What can hang from each mark
Z_654: Z_753 Z_938
Z_119: Z_291
Z_449: Z_753
Z_869: Z_449 Z_579
Z_291: Z_87 Z_712 Z_745
Z_322: Z_291 Z_753
Z_87: Z_291
Z_380: Z_753
Z_199: Z_291
Z_753: Z_119 Z_183 Z_199 Z_322 Z_745
Z_712: Z_753 Z_869
Z_92: Z_869
Z_745: Z_753

(in the rows, 128 means zero)
Known rows, with every way that one mark hangs from another
Z_654{Z_753 Z_938}: [120 143 122 140 120 120 138 128 142 155 169 123 162 112 112 168 132 143
 121 119 155 129 136 120 146 113 134 153 123 131 115 139 118 115]
Z_92{Z_869{Z_449{Z_753{Z_183}}}}: [103 178 130 147 118 133 115 128 140 133 142 127 126 136 167 151 133 123
 122 141  94 111 170 126 124 126 108 150 163  98 135 134 125 107]
Z_119{Z_291{Z_712}}: [ 78  99 139 114 126  91 111 124 135 120 130 137 119 115 116  99 128 106
 127 123 135 108 117 131 122 132 108 146 121 108 120 132 140 133]
Z_380{Z_753{Z_119{Z_291} Z_183}}: [ 75 116 137 128 128 101 131 131 158 127 149 130 148 130 140  93 152 128
 110 148  95 105 141  85  87  84 135 163 148 111 130 138 156 127]
Z_87{Z_291{Z_745}}: [ 89 128 123 129 137 134  99 130 123 106 147 132 119 125 135 114 131 118
 117 110 127 117 127 124 125 123 115 134 130 127 126 135 145 131]
Z_199{Z_291{Z_712{Z_753 Z_869{Z_449}}}}: [131 130 141 124 105 116  88 144  96 128  98 135 108 127 117 138 139  85
 129 138 141 109 125 138 121 130  98 147 122 137 107 121 125 141]
Z_449{Z_753{Z_183}}: [105 165 127 130 133 126 125 128 146 132 148 133 138 139 140 141 128 127
 113 143 100 115 143 112 122 106 119 149 163 120 139 140 133 112]
Z_449{Z_753{Z_119 Z_199}}: [104 154 138 145 139 131 127 130 172 145 149 131 149 107 131 117 124 116
 107 165 114  96 147  60 127 103 153 159 140 114 119 143 137 118]
Z_199{Z_291{Z_712 Z_745}}: [105 137 145 126 122 130 104 130 115  99 149 133  82 118 115 125 115 103
 115 118 148 118 109 153 122 132 120 150 136 114 123 143 142 127]
Z_380{Z_753}: [110 134 129 148 131 118 138 146 123 130 145 127 129 146 136 126 144 136
 118 122 135 131 144 126 118 120 132 129 134 128 120 125 135 123]
Z_869{Z_449}: [123 131 120 134 108 135 123 133 124 146 116 123 132 132 134 133 135 133
 134 134 126 125 137 134 125 131 117 124 126 124 132 120 119 119]
Z_869{Z_449{Z_753} Z_579}: [106 160 119 154 117 140 128 141 129 159 124 122 150 133 143 156 133 133
 113 141 137 113 154 127 137 118 111 134 148 119 143 118 116  96]
Z_869{Z_449 Z_579}: [126 131 123 139 110 147 128 141 120 150 100 115 139 125 136 137 138 138
 122 140 143 126 139 136 129 120 107 133 131 123 150 112 116 111]
Z_199{Z_291{Z_87 Z_712{Z_869} Z_745}}: [117 121 170 119 128 121 100 157  90 103 146 135  81 122 107 111 130  73
 143 125 140 104 110 163 111 141 127 152 150 124 108 129 140 138]
Z_322{Z_753{Z_119 Z_183 Z_199 Z_745}}: [118 143 141 118 105 134 122 124 169 152 145 113 138  78 134  84 133 124
 109 186 102  86 120  19 104  93 128 200 143  94 147 155 128 116]
Z_119{Z_291{Z_87 Z_712 Z_745{Z_753}}}: [ 72  99 157 113 114 105 112 155 111  99 141 134  86 106  98  91 144  84
 141 114 135  96 122 163  96 126 101 141 125 112  84 120 146 150]
Z_119{Z_291}: [ 97 100 131 121 125 106 123 120 141 132 129 137 139 122 125 119 131 118
 128 123 120 114 118 120 115 120 116 128 123 121 122 130 136 135]
Z_380{Z_753{Z_199{Z_291} Z_322 Z_745}}: [111 123 143 172 111 106 141 164 161 161 158 124 139 105 143 103 147 117
  93 175 144 113 114  47  88  98 156 170 129 106 122 146 134 134]
Z_119{Z_291{Z_87 Z_712 Z_745}}: [ 69 102 155 117 125 112 108 141 115 106 155 133  92 119 105  88 135  83
 138 113 138  93 112 156 113 139 103 147 134 107 114 129 140 137]
Z_291{Z_745}: [119 143 137 136 131 148 118 127 116 111 133 125 108 133 124 131 126 126
 120 113 137 123 126 136 130 123 125 128 135 127 124 134 131 127]
Z_712{Z_753{Z_199 Z_322}}: [132 138 133 151 125 133 108 145 149 142 115 121 148 115 125 120 141  98
 109 158 149 108 117  65 114 100 132 165 119 135 127 135 121 150]
Z_449{Z_753{Z_183 Z_199{Z_291} Z_745}}: [110 144 143 139 117 125 138 139 167 153 155 135 132 101 137 126 128 122
  88 177  98 100 124  52  99  91 118 170 152 102 132 156 139 123]
Z_869{Z_449{Z_753{Z_322{Z_291}}} Z_579}: [ 92 178 114 181 117 143 115 139 155 170 139 118 181 133 156 159 135 107
 109 144 156  93 136  94 129 105 129 173 142 116 161 128  93  87]
Z_92{Z_869}: [131 137 137 137 132 127 124 124 128 111 131 127 111 122 147 132 126 120
 132 120 123 128 146 135 133 144 126 135 130 110 117 127 130 129]
Z_119{Z_291{Z_745}}: [ 88 116 140 128 128 126 111 119 129 115 134 132 120 127 121 122 129 117
 121 106 127 108 117 129 116 117 111 127 130 121 118 137 140 134]
Z_380{Z_753{Z_183 Z_745}}: [110 131 136 140 120 116 152 147 127 136 138 120 127 131 143  99 156 147
 102 146 108 123 141  83 104 101 120 151 146 109 128 135 137 126]
Z_745{Z_753{Z_199}}: [128 118 141 130 117 126 133 147 144 134 105 124 131 100 117 119 139 128
 119 144 129 124 139 103 103 103 122 134 118 127 100 123 137 147]
Z_92{Z_869{Z_449{Z_753{Z_745}}}}: [110 164 130 163 111 126 133 135 131 149 139 126 120 122 161 136 137 125
 118 141 112 103 166 100 139 141 113 133 134  88 107 131 114 109]
Z_745{Z_753{Z_199{Z_291}}}: [133 113 141 129 107 122 130 148 150 134 125 133 121  94 119 134 130 118
 116 154 129 126 124 112  88 102 128 139 117 130 102 132 146 147]
Z_291{Z_87 Z_712{Z_753{Z_183 Z_745}}}: [121 122 147 109 113 122 132 156 107 116 131 125  89 112 113  78 157  90
 122 150 120  95 118 102 114 122  87 171 130 112 123 127 125 150]
Z_869{Z_449{Z_753{Z_183}} Z_579}: [104 166 121 143 115 144 124 141 137 154 120 120 152 134 149 149 137 138
 108 154 115 113 155 119 124  98 100 156 166 114 162 124 121  94]
Z_745{Z_753{Z_183 Z_199{Z_291{Z_712}}}}: [110 117 152 107 107 109 117 148 151 115 122 129 106  87 114 109 132 110
 108 165 118 120 123 112  82  92 110 174 136 111 116 138 156 148]
Z_92{Z_869{Z_449{Z_753{Z_119}} Z_579}}: [110 174 132 162 124 146 123 133 143 137 134 119 136 114 163 143 132 119
 115 151 122  99 177 105 141 122 133 157 148  98 132 124 122  95]
Z_87{Z_291{Z_712}}: [ 76 111 122 113 136  97  98 134 128 110 143 134 120 112 130  90 131 109
 123 125 129 118 126 129 132 139 110 151 120 113 129 128 146 133]
Z_753{Z_322{Z_291{Z_745}}}: [106 162 131 164 130 149 107 123 141 121 147 120 139 130 139 133 128 100
 115 115 154 103 109 104 120 112 143 167 131 124 143 146 110 121]
Z_380{Z_753{Z_183 Z_199 Z_745}}: [109 124 148 144 120 121 153 155 147 148 129 115 132 114 139  88 156 146
  91 164 111 114 141  50  96  91 115 164 144 105 130 137 141 135]
Z_712{Z_753{Z_183} Z_869}: [148 136 143 115 131 131 107 134 107 117  89 129 132 138 124 133 149 107
 123 136 109 115 133 100 116 101 104 149 144 150 121 126 130 149]
Z_199{Z_291}: [132 125 128 127 120 124 124 128 134 126 144 137 117 122 129 142 120 117
 124 134 128 130 113 137 114 126 133 133 128 129 132 137 134 128]
Z_753{Z_119{Z_291} Z_199 Z_322 Z_745}: [ 92  98 146 144 116 103 129 133 186 161 131 123 162  75 131  64 144 107
 106 188 121  80 110   5  95  86 159 181 116  90 118 151 134 143]
Z_654{Z_753}: [123 149 118 138 122 109 135 138 137 144 156 131 143 122 124 150 128 128
 117 127 136 126 144 121 134 132 124 139 122 122 120 124 120 117]

Rows
[ 99 117 146 126 125 140 111 137 124 106 148 136 107 119 108 100 149  76
 130 126 121  77 119 112 105 109 119 149 120 131 108 129 138 151] => Z_712{Z_753{Z_119{Z_291{Z_87 Z_745}}}}
[ 95 100 139 128 111  97 125 156 160 134 152 132 146  98 122  82 156  83
 149 163 119  91 119  94  78  98 163 161 122 112 100 126 138 147] => Z_745{Z_753{Z_119{Z_291{Z_87}} Z_322}}
[ 70 121 131 116 126 111  94 146 113  87 134 131  97 106 118  94 140 108
 118 110 138 117 135 140 115 119 104 145 120 117  94 127 156 144] => Z_87{Z_291{Z_712 Z_745{Z_753}}}
[ 94 110 138 126 112 101 127 123 173 145 136 124 158  93 140  69 150 116
 111 180  95  88 110  27  90  78 152 187 138  90 138 152 135 135] => Z_753{Z_119{Z_291} Z_183 Z_322 Z_745}
[106 178 126 178 118 133 110 145 142 149 137 115 149 125 170 154 134 112
 119 151 143 108 160 112 134 125 135 163 155  97 142 126 109  97] => Z_92{Z_869{Z_449{Z_753{Z_322}} Z_579}}
[114 141 150 155 116 121 128 152 135 182 104 124 152 111 136 120 144 124
 112 169 116  91 154  51 126 112 115 141 140 112 101 129 117 122] => Z_712{Z_869{Z_449{Z_753{Z_199 Z_745}}}}
[122 129 145 128 116 142 130 160 106 105 141 126  95 120 112 118 145 106
 142 119 133 116 132 160 102 122 122 123 131 131  95 118 135 144] => Z_291{Z_87 Z_745{Z_753}}
[125 138 135 133 115 123 134 131 159 142 134 116 146  99 144  77 148 123
 111 185 104 102 119  33 102  85 164 188 144  96 144 150 128 130] => Z_753{Z_119 Z_183 Z_322 Z_745}
[120 145 124 139 123 124 139 123 157 154 175 122 167 100 113 149 133 139
 118 135 143 117 141  89 142 101 158 167 122 124 112 144 123 114] => Z_654{Z_753{Z_119} Z_938}
[122 118 145 122 115 119 133 157 100 121 132 128  87 111 107  84 152  86
 129 138 141  96 119 111 128 140  97 152 110 117 105 120 118 150] => Z_291{Z_87 Z_712{Z_753{Z_745}}}
[ 64 143 151 146 138 129 110 121 173 133 152 135 140 107 124 111 124 104
  99 144 116  76 137  60 113  91 135 160 142 107 109 152 149 123] => Z_449{Z_753{Z_119{Z_291{Z_745}} Z_199}}
[110 157 140 131 122 156 121 121 145  98 126 120 125 109 130 122 142 115
 107 130 110  97 135  94  93  77 127 173 138 122 122 140 135 131] => Z_322{Z_291{Z_745{Z_753{Z_119 Z_183}}}}
[ 80 109 165 118 135 104  89 128 105 109 110 133 111 120 111 102 132  94
 128 111 138  99 121 129 123 126 108 145 139 116 101 132 143 140] => Z_119{Z_291{Z_712{Z_869} Z_745}}
[ 78  89 146 110 124  92 118 144 128 122 151 138 110 115 110  84 136  84
 146 129 130  98 113 148 112 143 108 147 125 107 117 123 137 137] => Z_119{Z_291{Z_87 Z_712}}
[106 177 130 156 122 132 116 124 148 136 149 128 128 122 162 137 130 114
 126 146 104 100 175 106 138 133 142 148 142  96 115 132 124 104] => Z_92{Z_869{Z_449{Z_753{Z_119}}}}
[106 157 130 134 124 124 142 131 141 143 144 130 133 127 141 123 136 132
 103 152  96 105 140  74 123 104 116 150 154 104 131 144 129 116] => Z_449{Z_753{Z_183 Z_745}}
[101 131 152 123 129 134 113 151 102 102 153 125  79 124 109  97 132  92
 140 117 146 108 120 162 126 145 116 148 140 114 120 127 133 132] => Z_291{Z_87 Z_712 Z_745}
[127 107 159 112 124 102 109 160 106 120 144 140  99 117 112 108 133  75
 150 143 131 108 110 157 111 147 130 152 142 124 111 122 136 139] => Z_199{Z_291{Z_87 Z_712{Z_869}}}
[117 134 147 117 114 146 130 159 111 102 139 122  96 121 117 113 151 111
 136 130 110 116 134 151  86 101 110 143 151 126 113 122 143 144] => Z_291{Z_87 Z_745{Z_753{Z_183}}}
[ 84 190 127 177 136 146 104 124 150 131 172 129 149 141 145 153 123  94
 106 117 150  90 122  94 129 108 147 168 147 120 136 151 109 104] => Z_449{Z_753{Z_322{Z_291{Z_745}}}}
[115 148 120 142 107 136 123 114 139 147 158 122 140 108 137 130 125 112
 123 125 138  91 104  79 129 131 109 166 115 111 140 144  97 106] => Z_322{Z_291 Z_753{Z_745}}
[ 73 121 132 155 127  91 122 140 164 142 160 128 163 126 142  91 152 110
 118 154 130 102 128  70  95  94 170 166 132 110 120 139 143 126] => Z_380{Z_753{Z_119{Z_291} Z_322}}
[ 88 115 125 105 121 108 106 137 120 109 123 131 112 105 129  74 155 105
  99 141 112  99 123  70 121 108  77 176 120 111 127 135 142 151] => Z_87{Z_291{Z_712{Z_753{Z_183 Z_745}}}}
[107 174 132 151 121 144 122 136 135 134 126 118 135 127 168 156 135 128
 111 145 109 111 172 124 128 116 100 161 169  97 152 124 123  97] => Z_92{Z_869{Z_449{Z_753{Z_183}} Z_579}}
[124 138 130 137 114 116 122 143 152 127 129 122 146 103 130 106 144 114
 128 163 129 117 133  85 100  92 175 158 124 121 106 132 133 139] => Z_745{Z_753{Z_119 Z_322}}
[102 165 120 147 118 134 122 129 149 153 146 129 145 129 142 134 132 123
 122 155 113 101 157  99 131 116 143 141 139 114 123 132 121 102] => Z_869{Z_449{Z_753{Z_119}}}
[101 155 140 164 125 119 133 141 183 166 152 123 160  90 140  90 136 110
  97 192 122  85 133   4 118  90 173 184 137  94 118 154 124 120] => Z_449{Z_753{Z_119 Z_199 Z_322 Z_745}}
[114 153 123 141 107 139 125 108 154 144 163 122 141  95 138 111 127 109
 120 141 128  78 109  49 125 120 133 183 116 105 140 149 102 103] => Z_322{Z_291 Z_753{Z_119 Z_745}}
[107 161 133 132 128 127 142 127 156 141 149 129 138 112 142 104 138 129
 102 170  86  93 143  47 120  92 141 168 153  97 127 149 134 114] => Z_449{Z_753{Z_119 Z_183 Z_745}}
[ 76 126 139 126 135 133  80 141 124  98 128 129 101 105 114  92 138  88
  97 120 148  97 127  91 127 114  81 169 114 127 113 135 147 154] => Z_87{Z_291{Z_712{Z_753{Z_199}} Z_745}}
[111 170 129 163 122 141 121 138 129 141 129 121 133 127 162 161 130 124
 118 133 131 111 173 135 142 134 110 141 148 102 132 119 116  97] => Z_92{Z_869{Z_449{Z_753} Z_579}}
[123 138 128 127 111 118 121 146 144 126 121 119 145 117 135 117 147 123
 126 157 118 129 127 103  88  86 141 160 145 122 127 132 134 139] => Z_745{Z_753{Z_183 Z_322}}
[125 122 150 123 119 135 144 131 167 144 118 116 136  83 134  75 143 133
  97 187  96  99 131  24 103  86 133 180 137  98 136 147 140 138] => Z_753{Z_119 Z_183 Z_199 Z_745}
[121 131 141 142 115 120 123 149 173 139 121 118 154  85 126  94 143 112
 119 181 133 110 133  52  91  83 170 173 123 117 107 136 136 145] => Z_745{Z_753{Z_119 Z_199 Z_322}}
[ 68 124 130 121 138 118  89 134 115  95 149 131 100 116 126  94 128 106
 115 108 138 112 125 135 133 134 103 152 128 113 124 136 149 132] => Z_87{Z_291{Z_712 Z_745}}
[ 81  96 172 114 133 103  97 150  99 108 132 134 100 121 105  87 141  75
 146 115 133  87 118 149 113 138 109 148 143 116  97 124 140 144] => Z_119{Z_291{Z_87 Z_712{Z_869} Z_745}}
[103 157 135 159 121 149 128 144 163 168 123 117 161 102 141 127 135 126
 102 177 130  93 160  67 128  96 132 165 144 108 140 127 124 102] => Z_869{Z_449{Z_753{Z_119 Z_199}} Z_579}
[107 174 126 159 121 132 116 130 133 137 145 130 125 135 161 156 128 118
 129 129 114 112 170 136 139 143 117 131 144 103 116 128 119 106] => Z_92{Z_869{Z_449{Z_753}}}
[110 119 145 157 122 117 155 156 141 153 130 118 131 114 134  93 151 140
  98 153 133 114 140  58 112 110 125 145 124 109 110 132 135 133] => Z_380{Z_753{Z_199 Z_745}}
[112 142 144 140 121 156 131 145 132 104 152 125 112 108 119 112 146  89
 135 124 130  86 130 123  97 107 140 157 122 127 104 125 125 135] => Z_322{Z_291{Z_87 Z_745{Z_753{Z_119}}}}
[128 120 144 150 109 121 132 140 178 157 145 124 142  75 134  87 133 106
 101 198 128  97 105  19  94  91 176 187 123 100 130 155 133 137] => Z_753{Z_119 Z_199{Z_291} Z_322 Z_745}
[157 124 151 132 126 140 133 144 107 133  76 118 136  99 120 105 156 112
 106 156 136  96 135  44 129  94 126 158 122 134 107 120 122 141] => Z_712{Z_753{Z_119 Z_745} Z_869{Z_579}}
[116 132 137 146 115 130 139 148 149 144 158 120 146 113 143  93 153  94
 126 160 118  86 102  71  95 107 132 190 139 105 155 139 105 129] => Z_753{Z_183 Z_322{Z_291{Z_87}} Z_745}
[104 148 143 140 126 127 142 138 162 155 136 126 141 107 137 110 136 132
  92 171  98  99 140  44 114  93 112 167 151 100 130 147 132 123] => Z_449{Z_753{Z_183 Z_199 Z_745}}
[114 146 134 149 108 104 140 153 173 172 148 116 165  90 136 107 147 127
  92 185 127 106 134  24 104  91 133 194 134  93 139 145 117 128] => Z_654{Z_753{Z_183 Z_199 Z_322 Z_745}}
[114 136 137 156 120 130 123 138 185 141 124 118 165  84 132 105 143 101
 112 168 139  93 125  42  90  81 165 189 114 119 117 139 122 138] => Z_745{Z_753{Z_119 Z_199 Z_322{Z_291}}}
[121 127 138 151 113 120 156 139 160 178 156 116 163  80 108 135 140 148
  99 146 152 113 133  51 136 100 125 168 112 112 103 147 118 127] => Z_654{Z_753{Z_199 Z_745} Z_938}
[117 125 151 118 116 124 124 140 133 128  99 119 108  94 115  82 148 110
  90 163 126  99 124  52 114  98  83 184 124 109 124 140 131 153] => Z_291{Z_712{Z_753{Z_183 Z_199 Z_745}}}
[ 87 102 134 123 123 109 108 145 134 125 118 131 116  85 118  69 149  98
  95 146 136  94 124  49 126 117  83 171  97 113 107 134 139 159] => Z_87{Z_291{Z_712{Z_753{Z_199 Z_745}}}}
[ 68 118 156 154 134 120 122 138 160 127 146 125 134 113 127  90 144 119
  96 139 127  91 139  67  95  88 137 159 133 111 107 142 158 134] => Z_380{Z_753{Z_119{Z_291{Z_745}} Z_199}}
